Each row comes from the steps of one walk. Every step used is in the known rows, and no mark comes twice. Write the walk behind each row, first mark first.
Known rows:
furaz/kotos/fugi/pumer/kedod/roda: [-24.8  -3.4  -0.9  -6.3  16.7  -4.8  11.6  -2.3  14.3   3.5   0.9 -22.6
   9.7   1.5  -0.7   5.7 -12.7   3.0  -1.3   2.6  -8.4   6.7]
kedod/roda/fugi/pumer: [-32.1  -2.9  -2.6   3.8  -9.6   0.6   5.2   0.5  14.4   7.9  11.4   7.8
  14.5  11.0  -4.9   0.8   9.3 -15.3   1.8  -3.6 -46.9  -5.9]
pumer/fugi: [ -0.1  -0.3   6.5   5.5  -8.2   1.7   3.8  -1.8  -0.8   7.7 -13.7  18.1
  11.7  -5.9  -3.4  -5.8  12.5   1.8   5.4   1.6  -0.9  -1.5]
pumer/niruso/roda/kedod: [  5.6   6.1   7.9  -6.3  -1.4  20.2  -2.2   6.9  -0.5   2.1   0.7  12.1
 -26.1  -0.9  -3.5   2.5   5.0  22.7  -3.6   6.0 -13.5  -0.8]
kotos/fugi/roda/kedod: [  9.9   2.3  -2.5  -0.8  -0.9   1.4  -2.7  -4.4  -7.3   7.0   2.7   5.5
 -22.8  -0.9   6.1   5.0 -15.3 -20.0  -2.1  -2.4  19.0   4.0]
fugi/roda: [ -0.6   2.1  -4.5   7.6  -9.7  -8.0  -1.7  -2.1 -10.2   6.9  -2.2   3.2
  -0.4   3.0   0.3  -3.9   8.3 -17.8  -4.2  -6.5  21.2  -3.3]
niruso/roda: [ -4.9   5.8   7.3  -2.5  -6.3 -16.2  -2.4   8.3  -0.6   2.1  -6.0   4.6
   6.9   2.4  -4.9   5.9   7.9  14.8  -7.2  -5.4   3.7  -2.6]
furaz/kotos/fugi/pumer/niruso: [  5.8   2.4  -1.3  -7.7  26.9  20.8  10.2  -1.5  15.6   4.6 -15.7   7.1
   9.5   4.7   5.2   9.3 -13.4  12.8   1.6  -0.2  12.1   5.7]
roda/kedod/kotos: [ 29.9   2.9   8.3   7.4  -9.8  -7.0  -5.0  -3.8  -0.6  -2.8   8.6   7.9
 -14.2  -0.6  -2.8   1.1   5.9  -6.2   5.6  -0.7  -7.9  -4.1]
kotos/furaz: [-33.3   6.1   5.4   6.8   3.7 -15.8   6.4  -1.8  -0.1   3.7 -16.2  -5.7
  13.5   2.1  -1.2   6.9   6.9  -7.4   2.7  -4.5   7.8  -6.1]
pumer/fugi/roda/kedod/kotos/furaz: [  3.1  -5.1  -3.9   2.2  -2.0  17.7  10.5  -5.2 -11.7   5.8  16.9   9.4
 -26.8  -9.4   3.9 -19.9   8.5  -9.6  -2.3   8.7  -5.5   0.8]
kedod/kotos/fugi/pumer/niruso: [ 24.2   1.7  -2.4  -3.6  15.2  18.4   7.9  -1.5  14.1  -0.4  -1.1   7.5
  12.3   4.5   6.8 -24.0 -12.6   3.5   1.8   2.3  11.8   5.2]
fugi/roda/kedod/kotos: [ 31.5  -0.2  -3.0   6.5 -12.0  -0.1  -4.7  -4.7 -10.6   0.7  19.7   5.7
 -26.9  -0.7   1.3  -8.5   6.1 -17.4  -2.4  -0.8   5.3  -1.1]
niruso/pumer/kedod: [ -2.5  -6.9   6.3  -1.1  -8.6 -13.7 -27.0   5.2  -0.4  -1.6  -6.0 -18.4
   1.8  -7.6  -5.1  -2.1   9.8   9.4   2.9   1.1  19.6  -2.4]
pumer/fugi/roda: [  1.9  -3.4  -4.8   4.9 -10.8   9.1   4.6  -2.1 -11.0  11.8  -2.0  16.6
  -1.4  -6.3   0.8 -15.1  12.3  -9.2  -2.7   1.3  12.4   0.8]
roda/fugi/kotos: [ -9.2   0.8  -6.3   7.2 -10.0  -0.9  -6.3   0.0  -8.5 -11.2  -6.7   6.4
  12.0   5.0  -3.7  22.8   4.9  -5.1   5.7  -4.8 -20.5  -6.0]
kotos/fugi: [ -0.5   5.7   7.6   0.7   5.5 -15.3  -2.2  -2.2   1.7   3.1 -15.5   3.4
  17.9   2.9   3.4   8.7 -13.5  -7.8   3.0  -5.7  22.5   1.4]
kedod/kotos/fugi: [ 21.9   4.6   8.0   1.8   6.7 -17.2  -3.3  -2.4   0.2  -2.8  -1.1   3.2
  18.9   2.8   4.2  -2.7 -13.8  -6.3   1.7  -4.3  21.0   2.8]
kedod/kotos/fugi/pumer/niruso/roda: [ 22.1   1.5  -2.0 -14.5  15.8  17.8   8.0   8.3  14.3  -1.9   6.1   8.2
   6.9   3.7   4.9 -24.1 -13.2  25.0  -9.2   3.1   6.0   8.5]
kedod/roda/fugi/kotos: [-37.7  -0.8  -5.6   6.6 -10.1  -2.9  -7.6  -0.6 -10.6  -9.1   9.7   4.9
  16.4  12.3  -6.7  17.5   4.4 -14.9   2.5  -2.7 -40.5  -4.9]
fugi/pumer/kedod/kotos: [ 20.9  -4.3  -2.8   5.0  -8.0  -6.4  10.2  -1.2  13.0  -4.3   1.2 -19.2
   2.5  -5.4  -2.7 -24.2  10.3   4.2   3.1   2.8  -1.6  -1.8]
fugi/kotos/furaz: [-38.0   2.7  -7.3   7.4   3.9 -10.8   5.0  -3.0  -9.0 -11.6 -18.1  -8.0
  14.6   5.3  -2.1  13.3   4.1  -5.8   1.8  -5.3   6.8  -3.6]
roda/kedod: [  6.7   3.9   8.0   7.0 -10.6  -6.4  -3.5  -3.7   0.9   2.7  -5.9   8.2
 -15.5  -0.5  -4.4  13.1   6.7  -7.4   7.3  -2.1  -6.9  -4.6]
pumer/niruso/roda/fugi/kotos/furaz: [-41.1   3.1  -7.2  -8.9  11.4  24.2   4.6   9.1  -9.8 -11.6  -2.7   0.0
   2.2   4.7  -1.2  12.9   2.4  24.8  -5.5   5.6 -28.5  -3.0]

Write each row's walk:
[  4.6   0.0  -0.7  -5.5  17.7  -5.3   9.1  -2.1  17.2   3.9 -15.0   3.3
  14.5   4.1   3.0  19.3 -12.7   3.6   1.1  -7.7  13.6   4.6]	furaz/kotos/fugi/pumer
[ 22.0   2.3   8.0   0.8   4.9 -15.1   0.3  -2.1  -0.5  -5.4  -1.4 -22.0
   9.2  -6.9   3.1 -12.0 -13.7   3.3   3.7   4.1  18.6   3.4]	pumer/kedod/kotos/fugi
[ 10.4  -4.6  -3.5   3.5 -14.9  18.8   3.0  -4.7  -9.8  10.9   5.0  19.9
 -29.2  -9.6   0.0  -8.7  10.4 -10.0   0.4   5.2  -3.5   1.5]	pumer/fugi/roda/kedod
[ -9.9   2.8  -5.8  -6.5  -0.7  24.4  -5.0  10.3 -10.1 -12.2  -0.1  10.1
   0.7   5.0  -2.9  12.4   3.7  26.0  -3.7   3.6 -27.0  -1.7]	pumer/niruso/roda/fugi/kotos
[ 29.7  -0.9  -0.7 -13.6   3.0   0.8   5.5   5.2  17.1  -2.8  14.4   7.9
 -15.6   0.8   2.2  -7.8 -14.3  14.8  -7.3  -0.5  -6.9   8.2]	niruso/roda/kedod/kotos/fugi/pumer
[ 14.0   1.5  -1.6  -4.7  12.2   2.7  -1.7  -5.8  -7.5   5.9   3.3   4.2
 -24.7  -1.0   5.9  26.4 -16.6  -8.6  -3.2  -3.0  19.0   5.2]	furaz/kotos/fugi/roda/kedod
[-39.8   1.0  -7.1   5.1   1.3  -0.9   3.3  -1.0  -8.4 -10.8  -9.5  -4.2
  13.2   4.6  -1.2  22.9   3.6  -5.6   4.9  -2.6 -21.4  -7.0]	roda/fugi/kotos/furaz
[ 31.7   3.4   9.0   0.5   2.6  -7.1  -4.3  -4.5   1.2  -3.0   6.9   6.8
  -9.0  -0.7   3.8   3.0 -16.1  -6.9   4.5  -0.2   5.9   2.8]	roda/kedod/kotos/fugi
[ 28.7   4.5   8.4  -5.6   0.6  18.5  -3.7   6.1  -1.9  -3.8  14.7  11.8
 -25.1  -0.1  -2.1  -8.9   4.2  24.2  -4.2   7.9 -14.1   0.7]	pumer/niruso/roda/kedod/kotos
[ 24.0   1.9  -3.3   0.3   3.9 -10.3  -3.0  -3.3  -9.9   1.2  10.0   1.6
   5.8   2.0   8.9 -12.8 -13.9 -17.6  -6.2  -5.3  33.5   5.1]	kedod/kotos/fugi/roda
[-35.4 -11.7  -8.3  -4.9   2.4   5.8 -17.1   2.8  -9.7  -8.6  -9.7   8.0
  12.8  -3.6  -3.4   2.1   9.4   9.6   0.8   2.3  10.2   2.9]	niruso/pumer/fugi/kotos/furaz
[  2.6   5.4   8.9  -2.5  18.9 -14.4  -1.1  -2.5   1.2   2.5 -15.7   2.6
  15.9   2.8   2.4  29.5 -15.0   3.1   2.0  -6.7  21.5   2.6]	furaz/kotos/fugi
[  0.4   0.7  -2.2  -1.5   4.7  -6.6   8.2  -1.5  17.3   4.4 -14.9   4.2
  16.6   4.5   3.9  -2.4 -10.9  -6.7   1.5  -6.8  14.3   3.5]	kotos/fugi/pumer
[ 20.4   1.1   7.5   7.4  -7.2 -15.1  -0.2  -1.3  -2.4  -5.7   0.9 -20.9
   4.2  -6.9  -2.3 -13.7   7.9   3.6   4.1   3.8   5.8  -2.8]	pumer/kedod/kotos
[  3.6  -2.3  -1.2  -6.0  16.6  -3.8  13.3  -1.4  16.3   0.5 -15.7 -21.6
   5.5  -5.0   2.2  10.3 -12.2  12.9   2.6   0.9  11.6   5.5]	furaz/kotos/fugi/pumer/kedod
[ -1.4  -3.0  -3.5   5.0  -8.8  -4.6  11.6  -0.8  15.1   1.5 -13.1 -19.5
   1.7  -5.2  -3.8 -13.2  11.1   3.0   4.0   1.7  -1.5  -2.1]	fugi/pumer/kedod
[-68.1  -3.2  -7.5   3.6  -0.1  -0.6   5.1  -0.8 -10.6 -12.0   7.1 -30.4
   8.1   2.4  -5.4   9.9   2.9  -6.0   2.7   7.7 -43.6  -6.0]	pumer/kedod/roda/fugi/kotos/furaz
[ 23.9  -1.5  -3.5   0.0   2.8  -7.4   1.1  -2.8 -10.6  -1.7  10.0 -24.0
  -3.8  -6.9   7.3 -21.4 -13.4  -7.9  -4.1   3.7  31.2   5.4]	pumer/kedod/kotos/fugi/roda
[ 19.4  -6.5  -2.3   3.5 -10.2   2.9   9.0   0.8  13.8  -3.6   9.5 -16.5
   1.2  -5.9  -1.8 -15.1   9.4   4.3   5.8   5.1 -29.9  -4.4]	roda/fugi/pumer/kedod/kotos
[  1.4   2.9  -4.0   0.2   2.7  -8.3  -1.5  -2.7  -8.2   6.4  -3.8   1.7
   4.7   2.5   7.5  -0.9 -13.2 -18.8  -4.9  -6.5  34.3   3.4]	kotos/fugi/roda
[ 10.7 -13.2  -4.1  -5.1 -14.9  18.3 -25.1   1.6  -9.8   9.5  12.9  22.1
 -30.1  -9.6  -0.7  -8.4  11.9  -2.8  -2.7   4.2   9.5   4.4]	niruso/pumer/fugi/roda/kedod
[ 23.2  -0.9  -1.7  -1.2   5.9  -8.7   7.0  -2.5  15.6  -1.4  -0.7   4.1
  17.5   4.2   4.4 -13.5 -11.5  -5.5   0.8  -5.4  13.7   4.3]	kedod/kotos/fugi/pumer
[ -2.5   2.4  -3.2  -7.8   1.8  18.9   9.1   9.3  14.1   4.0  -5.9   9.6
   0.1   4.5  -2.6 -14.8   8.9  24.0  -7.4   1.1  -6.2   1.0]	fugi/pumer/niruso/roda
[ -6.3   3.8   7.2  -4.7  -8.8  -6.8  -4.0  10.5   0.6   2.9   2.1   8.3
   5.4   1.8  -3.6  15.5   6.9  15.2  -4.4  -3.4 -24.9  -5.0]	niruso/roda/fugi
[  4.7   2.8  -2.2  -3.5  16.0  -6.8  -0.8  -3.1  -8.6   6.2  -4.5   1.0
   2.9   2.4   6.6  19.9 -14.5  -7.9  -6.0  -7.3  33.8   5.3]	furaz/kotos/fugi/roda
[  8.5   0.9  -3.4   6.3 -13.0   1.3  -2.6  -4.3  -8.9   6.5   5.2   5.9
 -28.2  -0.5  -0.4   3.4   6.3 -18.4  -1.4  -2.8   6.5  -2.7]	fugi/roda/kedod
[ -4.8   6.1   7.2  -7.3   0.3  20.3  -2.3  10.7  -0.7   3.7   1.3  11.9
   0.0   2.7  -1.7   5.7   6.6  24.5  -3.5   4.2 -25.2  -4.6]	pumer/niruso/roda/fugi
[-31.2  -7.6   6.4  -1.4  -7.6 -16.1 -29.4   4.3  -2.0   0.8  10.6 -19.4
   6.8   0.4  -8.2  -7.0   9.1  -0.3  -1.2   2.9  -0.9  -0.8]	niruso/pumer/kedod/roda
[-37.2  -3.6  -5.7   6.1 -11.2  -1.5  -4.2  -0.4 -10.6 -12.4   9.3 -20.1
   6.7   3.1  -7.6   9.4   4.5  -5.5   4.1   5.6 -42.9  -4.3]	pumer/kedod/roda/fugi/kotos
[ -1.2   3.6   7.3   5.9   1.5  -7.2   3.9  -4.7  -0.2  -2.4   4.8  -2.7
 -12.6  -0.6  -1.0   1.2   4.6  -6.8   4.3   1.2  -8.7  -4.4]	roda/kedod/kotos/furaz
[  0.4   0.0  -3.8   5.2  -0.5   0.7   4.3  -5.3 -10.7   0.8  17.2  -4.7
 -25.9  -0.8   3.4  -7.5   4.9 -18.0  -3.7   0.2   3.5  -2.6]	fugi/roda/kedod/kotos/furaz
[-11.2  -5.2  -3.6   1.2   1.5   3.5  17.4   0.3  14.8  -3.8   6.7 -26.4
   2.8  -6.3   0.9 -14.3   7.5   4.4   4.8   6.8 -30.9  -5.8]	roda/fugi/pumer/kedod/kotos/furaz
[  0.3  -9.7   5.8  -3.0  -9.0   1.3 -24.7   4.6  -0.7   6.1  -5.4  20.6
  10.7  -6.5  -4.3  -4.8  14.0   9.1   2.9   0.5  12.7   1.1]	niruso/pumer/fugi
